Every row comes from one small tree of marks. The marks that hang from a mark follow it in brackets, in the order of their numbers. Every link used is in the known rows. Which tree was each row made from?
Known rows:
k508(k107 k149(k465(k277) k897)): [ 1.486 -4.109  2.094  0.888  0.146  4.745 -1.659 -0.073  0.599  3.263
 -1.939  2.671  0.016 -3.363  4.078 -1.118  2.121]
k107(k508): [ 1.801 -2.993 -0.204  2.156  1.354  3.786 -1.711  2.898 -0.698  3.540
 -1.360  1.737  3.164 -3.359  1.302 -3.229  1.987]
k149(k465 k897): [ 2.401 -5.321  1.032  2.272  0.503  2.440 -2.247 -3.557  0.942  2.255
 -3.487  0.130  1.441 -5.254  4.309 -2.211  1.648]
k107(k508(k999) k832): [ 0.848 -1.934  0.863  1.222  1.003  1.267 -1.572  8.150 -0.648  3.895
 -1.211  3.258  2.103 -3.876  1.211 -3.832  2.579]
k465(k277): [ 2.730 -5.018 -0.663  1.792  1.757  1.749 -1.931 -1.398  0.028  2.777
 -0.300 -0.178  3.234 -2.472  3.471 -1.094  2.660]
k508(k107(k832) k149(k465 k897) k999): [ 0.380 -2.595  3.074  0.024 -0.416  2.404 -1.165  4.560  0.905  3.716
 -2.166  5.216 -1.342 -4.924  3.800 -2.367  2.028]
k508(k107): [ 1.722 -2.391 -0.116  0.959  0.853  3.056 -1.322  2.344 -0.565  3.797
 -1.504  1.854  2.212 -0.849  2.828 -3.024  1.154]
k999(k508): [ 2.024 -4.404 -0.342  1.464  0.554  1.503 -1.088 -0.956 -0.470  3.053
 -0.580  1.676  2.443 -3.181  1.945 -3.171  1.697]
k508(k149(k465(k275))): [ 2.302 -4.706  0.895  1.864  1.257  4.180 -1.862 -2.252 -0.349  3.104
 -3.498  1.410  1.470 -2.446  3.782 -2.893  1.498]
k277(k465(k275)): [ 2.552 -3.328 -1.167  1.442  1.797 -1.881 -1.983 -4.118 -0.431  3.109
 -3.015 -2.458  4.031 -0.700  4.918 -3.759  1.229]
k275(k465(k277)): [ 2.814 -3.387 -0.625  1.376  1.777  1.017 -2.217 -1.365 -0.584  2.456
 -1.495 -1.704  3.034 -2.794  3.713 -1.967  2.035]
k999(k508(k107(k832) k149(k897))): [ 1.040 -3.866  1.472 -0.068 -0.432  2.692 -0.924  2.823 -0.265  3.502
 -1.003  4.039  0.142 -2.797  2.239 -3.389  1.563]
k508(k149(k465 k897) k999): [ 1.490 -4.933  2.049  1.141  0.253  3.013 -1.287 -1.528  1.409  2.754
 -2.823  3.825 -0.279 -7.395  3.909 -1.810  1.800]
k107(k508(k149(k897)) k832): [ 1.110 -3.522  1.676  0.581  0.671  4.231 -1.830  7.358 -0.770  3.656
 -3.168  3.275  1.143 -3.612  1.652 -4.176  2.121]
k508(k107(k832) k149(k897) k999): [ 0.440 -2.761  2.466 -0.847 -0.305  2.511 -0.858  5.773  0.804  3.844
 -1.841  5.939 -1.109 -4.391  3.357 -2.991  1.457]
k107(k508(k149(k897) k999) k832): [ 0.648 -3.048  1.981  0.500  0.466  2.809 -1.507  7.739 -0.071  3.744
 -2.044  4.664  0.620 -5.205  1.617 -3.695  2.361]
k999(k508(k107(k832))): [ 1.237 -2.841  0.368  0.674  0.092  1.138 -1.018  3.377 -0.840  3.709
 -0.096  2.701  1.685 -1.478  1.788 -3.514  1.745]
k508(k149): [ 2.240 -5.013  0.464  0.815  1.126  5.227 -1.319  0.241 -0.548  3.214
 -3.945  2.160  1.563 -3.173  2.932 -3.244  1.183]
k149(k465): [ 2.424 -4.131  0.280  2.850  1.269  2.713 -2.022 -2.028 -0.347  2.871
 -3.318 -0.611  2.640 -3.351  3.514 -2.388  1.969]
k508(k107(k832) k149(k465) k999): [ 0.397 -1.759  2.533  0.362  0.111  2.723 -1.009  5.576  0.018  4.171
 -2.081  4.833 -0.464 -3.569  3.244 -2.544  2.252]

Write each row's tree:
[ 1.172 -3.045  1.700  1.561  1.027  3.949 -2.053  6.798 -1.158  3.815
 -2.512  2.149  1.748 -3.036  1.751 -3.120  3.148]	k107(k508(k149(k465(k277))) k832)
[ 0.793 -2.270  1.394  0.069  0.301  3.497 -0.559  3.409  0.365  4.089
 -1.015  5.458  0.055 -3.840  2.847 -2.324  1.458]	k508(k107 k149 k999)
[ 1.435 -3.931  1.472 -0.114  0.047  5.235 -1.192  1.781  0.257  3.523
 -2.731  3.864  0.070 -2.829  3.403 -2.811  0.877]	k508(k107 k149(k897))
[ 2.720 -5.644  0.728  2.683  1.078  0.219 -2.837 -6.170  1.453  2.036
 -0.638 -0.421  1.797 -3.380  5.288 -1.135  2.301]	k149(k465(k275 k277) k897)
[ 1.168 -3.262  1.523  2.007  0.717  3.230 -1.666  1.123  0.675  3.332
 -0.810  3.919  1.017 -5.894  2.287 -2.363  2.214]	k107(k508(k149(k465(k275) k897) k999))
[ 0.457 -1.908  1.923 -0.511  0.165  2.724 -0.708  6.852 -0.064  4.303
 -1.726  5.524 -0.291 -2.998  2.795 -3.109  1.713]	k508(k107(k832) k149 k999)
[ 0.627 -2.269  2.035  1.351  0.762  2.943 -1.598  7.616 -0.640  3.956
 -2.225  3.798  1.027 -4.719  1.536 -3.389  2.914]	k107(k508(k149(k465) k999) k832)
[ 1.148 -2.899  0.833  1.517  1.005  4.123 -1.158  3.574 -0.097  3.713
 -0.990  4.172  1.684 -5.502  1.337 -2.689  2.190]	k107(k508(k149 k999))
[ 1.014 -3.712  1.910  0.510 -0.502  2.670 -1.128  2.012 -0.218  3.425
 -1.311  3.466  0.004 -3.208  2.536 -2.965  1.959]	k999(k508(k107(k832) k149(k465 k897)))
[ 0.648 -2.371  1.609  0.743  0.840  2.993 -1.376  8.533 -0.709  4.040
 -1.981  4.382  1.171 -4.300  1.243 -3.841  2.525]	k107(k508(k149 k999) k832)
[ 1.010 -3.090  1.540  0.797 -0.148  2.798 -1.054  2.764 -0.831  3.742
 -1.198  3.277  0.603 -2.260  2.135 -3.089  2.097]	k999(k508(k107(k832) k149(k465)))
[ 0.739 -1.231  0.861  0.236  0.452  0.274 -0.976  6.330 -0.004  4.134
 -0.578  3.974  1.047 -2.392  2.816 -3.175  1.759]	k508(k107(k832) k999)
[ 1.626 -3.918  1.321  1.698  0.997  2.240 -1.390 -1.642  0.640  3.168
 -1.929  3.460  0.636 -4.744  3.748 -2.315  1.836]	k508(k149(k465(k275)) k999)
[ 1.097 -3.381  1.637  1.903  0.536  3.890 -1.476  1.981  0.590  3.330
 -1.364  3.889  0.968 -6.804  2.019 -2.149  2.391]	k107(k508(k149(k465 k897) k999))
[ 1.255 -3.398  1.176  1.198 -0.098  3.383 -0.930  0.325 -0.526  3.598
 -0.747  3.140  0.841 -2.850  2.176 -2.531  1.923]	k999(k508(k107 k149(k465)))
[ 0.856 -2.420  1.991  1.083  0.347  2.965 -1.027  1.551  0.687  3.838
 -0.171  4.224  0.008 -4.349  3.575 -0.689  2.667]	k508(k107 k149(k465(k277)) k999)
[ 2.546 -5.137  0.763  2.483  0.853  1.013 -2.575 -5.352  1.118  2.193
 -2.382  0.091  1.592 -3.457  4.901 -2.604  1.325]	k149(k465(k275) k897)
